Every row comes from one small tree of marks. Brackets hold a mark, then the marks that hang from it, in alphabetical order. Every link used is in the known rows. Which tree was each row made from?
Known rows:
(munin (tobe sagu)): [-26,   5,  -3,  33, -20,  31,  -7, -34, -14,  11,   7, -19,  -9, -38,   9,
  27,  -4,  -3,  -4,  42,  20,  -2,  15]
(resi (mekob sagu) (tobe zova)): [-35,  25,   2, -30, -10,   0,  -2, -65, -22,  -1, -15,  -9,  -6, -33,  -2,
  31,  14,  39,  15,  37,  29, -15,   8]
(zova tobe): [-10,  14,  14,  -2, -24,   8,   9, -44, -21,   4,  -8,   7,  14, -36,  12,
   9, -21,   6,  -5,  15,  17,  21,  16]
(zova (tobe sagu)): [-32,   8,  12,  17, -14,  15,   8, -51, -18,   5,  -4,  -6,  15, -41,   4,
  10,  -8,   3,  10,  22,  15,   9,  16]
(munin (mekob sagu zova) tobe): [-14,  45,  -3,  81, -14,  14, -25, -47, -24,   0,  18,   2, -27, -34,   0,
  21,  12,   3, -32,  56,  16,  13,  14]
(verat biki): [  6,   0,   1, -13, -19,  24,  -7, -27, -19,   3,  -7,   7, -16, -27,  20,
  24,  -5,  12,  -3,   8,  31,  31,  10]
(resi (mekob sagu) tobe): [-47,  26,  -8, -27, -22,   8,  -5, -42, -26,   8, -10,  -8,  -3, -35, -14,
  19,   1,  30,   8,  48,  35,  -1,  11]
(resi (tobe (munin mekob) sagu zova)): [-24,  24,  14,  35, -17,  24, -13, -72, -14, -15,   6, -42,   7, -24,  47,
  22,  18,  11,  17,  61,  18, -12,  17]
(niper (biki verat) tobe): [ -9,   7,  13, -39, -21,  16,  -4, -19, -37,  14,   0, -11,  -8, -10,  23,
  30, -11,  15,   9,  17,  18,  26,  13]
(zova (tobe munin sagu)): [-24,  14,  23,  49, -20,  22,  -3, -54, -15,  -4,  -1, -33,  23, -40,  14,
   8,  -9,   0,   7,  40,  16,  12,  19]
(niper biki): [-24,   8,   9, -34, -27,  17, -15,  -9, -25,  -5, -19,  -7,  -9, -15,  31,
  27,  -9,  15,  -5,  14,  31,  34,  15]
(niper (biki verat)): [-14,   6,  17, -35, -19,  14, -16,  -6, -34,   3,  -8,   4,  -5, -14,  33,
  42,  -9,  17,  15,  -7,  23,  42,  12]
(zova (tobe munin)): [ -4,  20,  24,  28, -30,  15,  -2, -46, -18,  -5,  -3, -20,  22, -35,  21,
   7, -22,   4,  -8,  31,  18,  24,  20]
(munin (tobe sagu zova)): [-15,   5,   8,  31,  -9,  21,  -6, -58, -10,   1,   3, -17, -13, -35,  22,
  39,   8,   6,   1,  29,  13, -14,  12]
(munin mekob tobe): [-12,  23, -13,  31, -30,  17, -14, -31, -17,   6,  15,  -3, -11, -24,  21,
  20,  -5,   0, -12,  54,  20,  21,  18]
(munin (mekob resi) (tobe sagu zova)): [-13,  24,   6,  40,   0,   4, -23, -59, -10, -17,   5, -22, -12, -25,  24,
  31,  19,  -1, -13,  48,  19, -17,   2]
(munin (mekob resi) (tobe sagu)): [-25,  23,  -4,  44, -11,  13, -25, -39, -14,  -8,   9, -21,  -8, -27,  13,
  20,   6,  -9, -19,  61,  25,  -4,   5]
(zova (tobe (munin (mekob resi)))): [ -2,  38,  22,  38, -20,  -1, -17, -48, -19, -23,  -3, -25,  23, -24,  24,
   0, -11,  -3, -24,  51,  24,  22,   9]
(mekob resi): [ -2,  17,  16,  -7, -15,   2, -18, -17, -20, -12, -11,  -4,   0, -29,  22,
  24, -14,  -4, -37,   4,  30,   9,   2]
(tobe sagu zova): [-18,   7,  15,  16,  -4,  12,  -7, -47, -12,  -6,  -2, -12,  -5, -33,  27,
  36,  13,   6,   7,   2,  16,  -4,   8]
(zova (tobe (munin (mekob resi sagu)))): [-19,  46,  22,  71, -15, -11, -18, -50, -22, -22,  -1, -32,  15, -28,   5,
  -1,  -2,   6, -29,  59,  23,  18,   1]

Write each row's tree:
[-21,  18,  -5,  46, -10,  14, -13, -61,  -9,  -3,  13, -14, -14, -27,  25,
  32,  21,   4,  11,  51,  11,  -5,  13]	(munin mekob (tobe sagu zova))
[ -4,  44,  36,  46, -10,  17, -28, -53, -30, -21, -12, -36,  -3, -39,  16,
  18,  -6,   6, -55,  43,  30, -16,   7]	(mekob (resi (tobe munin)) sagu zova)
[-14,   8,  12,  10,  -6,  14,   3, -59, -14,   4,   6, -26,  -9, -30,  20,
  23,  10,   5,   1,  25,  10, -20,   9]	(niper (tobe sagu zova))
[-40,  31,   3,   5, -27,  17, -14, -45, -23,   0,  -6, -36,   7, -35,  -6,
  16,   1,  27,   5,  63,  37,   1,  15]	(resi (mekob sagu) (tobe munin))
[-22,  39,   3,  17,  -5,   3, -25, -38, -23,  -2,  -4,   9, -15, -42, -23,
  25,  16,  16, -14,  20,  28,  14,  14]	(resi (mekob sagu zova))
[ -4,  42,  34,  77, -14,  12, -12, -62, -25,  -9,  -1, -18,   6, -46,  -1,
   7,  -6,   7, -29,  33,  13,  17,  18]	(mekob sagu (zova (tobe munin)))
[ 17,  50,  25,  58, -11,   9, -45, -38, -20, -32,   3, -17,   0, -25,  32,
  15,   4, -12, -50,  34,  26,  16,  13]	(tobe (munin (mekob resi zova)))
[  9,  31,  12,  38, -22,   9, -13, -58, -14, -11,  18, -41,  -4, -15,  39,
  12,   9,   6, -13,  54,  11,   6,  14]	(niper (tobe (munin mekob) zova))
[-27,  40,  12,  78, -24,   0,  -8, -52, -20,  -9,  10, -27,  13, -31,   6,
  -1,   0,  11,  -6,  59,  16,  32,  12]	(zova (tobe (munin (mekob sagu))))
[-11,  11,  26,  45, -10,  19, -18, -49,  -8, -15,   1, -39,   3, -32,  37,
  33,  12,   5,   4,  19,  17,  -1,  12]	(tobe munin sagu zova)
[-32,  25,   0, -24,  -7,  30, -15, -63, -23,   0, -10,  -1,   0, -43,  -6,
  22,  12,  12,  12,  42,  29, -15,  26]	(resi (mekob zova) (tobe sagu))
[-10,  54,  21,  54,   2, -13, -18, -61, -28, -20,  -4,   8,  -2, -36,  -8,
   4,   6,   2, -41,  36,  17,  10,   4]	(munin (mekob resi sagu (zova tobe)))
[  3,   7,  22, -42, -11,   7,  -3, -40, -32,   5,  -4, -12, -13,  -8,  35,
  41,   0,  23,  16,   5,  11,  14,  10]	(niper (biki verat) (tobe zova))
[ -8,  29,  31,  24,   6,  10, -12, -65, -23, -16, -14,   1,   9, -46,   2,
  10,  -3,  -9, -28,  15,  17, -10,  12]	(mekob resi (zova (tobe sagu)))
[ -9,   6,  33,   8,  -6,  21, -13, -50, -26,  -3,   4, -52,  -3, -13,  37,
  39,  14,  17,  28,  29,  10,   4,  12]	(niper (biki verat) (tobe munin sagu zova))
[ -9,  23,  12, -32, -22,  17, -12, -63, -15, -10, -15, -30,  11, -28,  26,
  29,   5,  29,  14,  45,  30,  -8,  21]	(resi mekob (tobe munin zova))
[-34,  37,   4,  15, -15,  -2, -14, -40, -29, -12,  -4, -17,  -5, -24,  12,
  12,   0,  13, -27,  55,  32,  -5,  -2]	(munin (mekob (resi tobe) sagu))
[ -3,  36,  12, -16, -22,  29, -24, -57, -23,  -8, -10, -16,   7, -37,  12,
  19,  -2,  15,  -6,  51,  32,   0,  31]	(resi (mekob zova) (tobe munin))
[ -3,  31,  22,  51,  -3,   3, -24, -64, -11, -25,  11, -57,   0, -18,  31,
  14,  21,  -5, -19,  60,  17, -21,   3]	(niper (tobe (munin (mekob resi)) sagu zova))
[-17,  51,  14,  30,  -6,   4, -24, -54, -33, -18,  -4,  -4, -13, -30,  10,
  13,   7,   7, -44,  49,  27,  -9,   5]	(munin (mekob (resi tobe) sagu zova))
[-14,  37,  16,  78, -15,  -3, -24, -47, -14, -18,  12, -31,  -8, -22,  28,
  26,  21,  15,  -9,  39,  17,  18,   5]	(tobe (munin (mekob sagu)) zova)
[ -8,  30,  36,  29,  -9,   2, -15, -60, -23, -23, -16, -49,   0, -30,  31,
  27,  -1,  20, -34,  38,  28, -25,  -3]	(mekob (resi (tobe munin zova)) sagu)
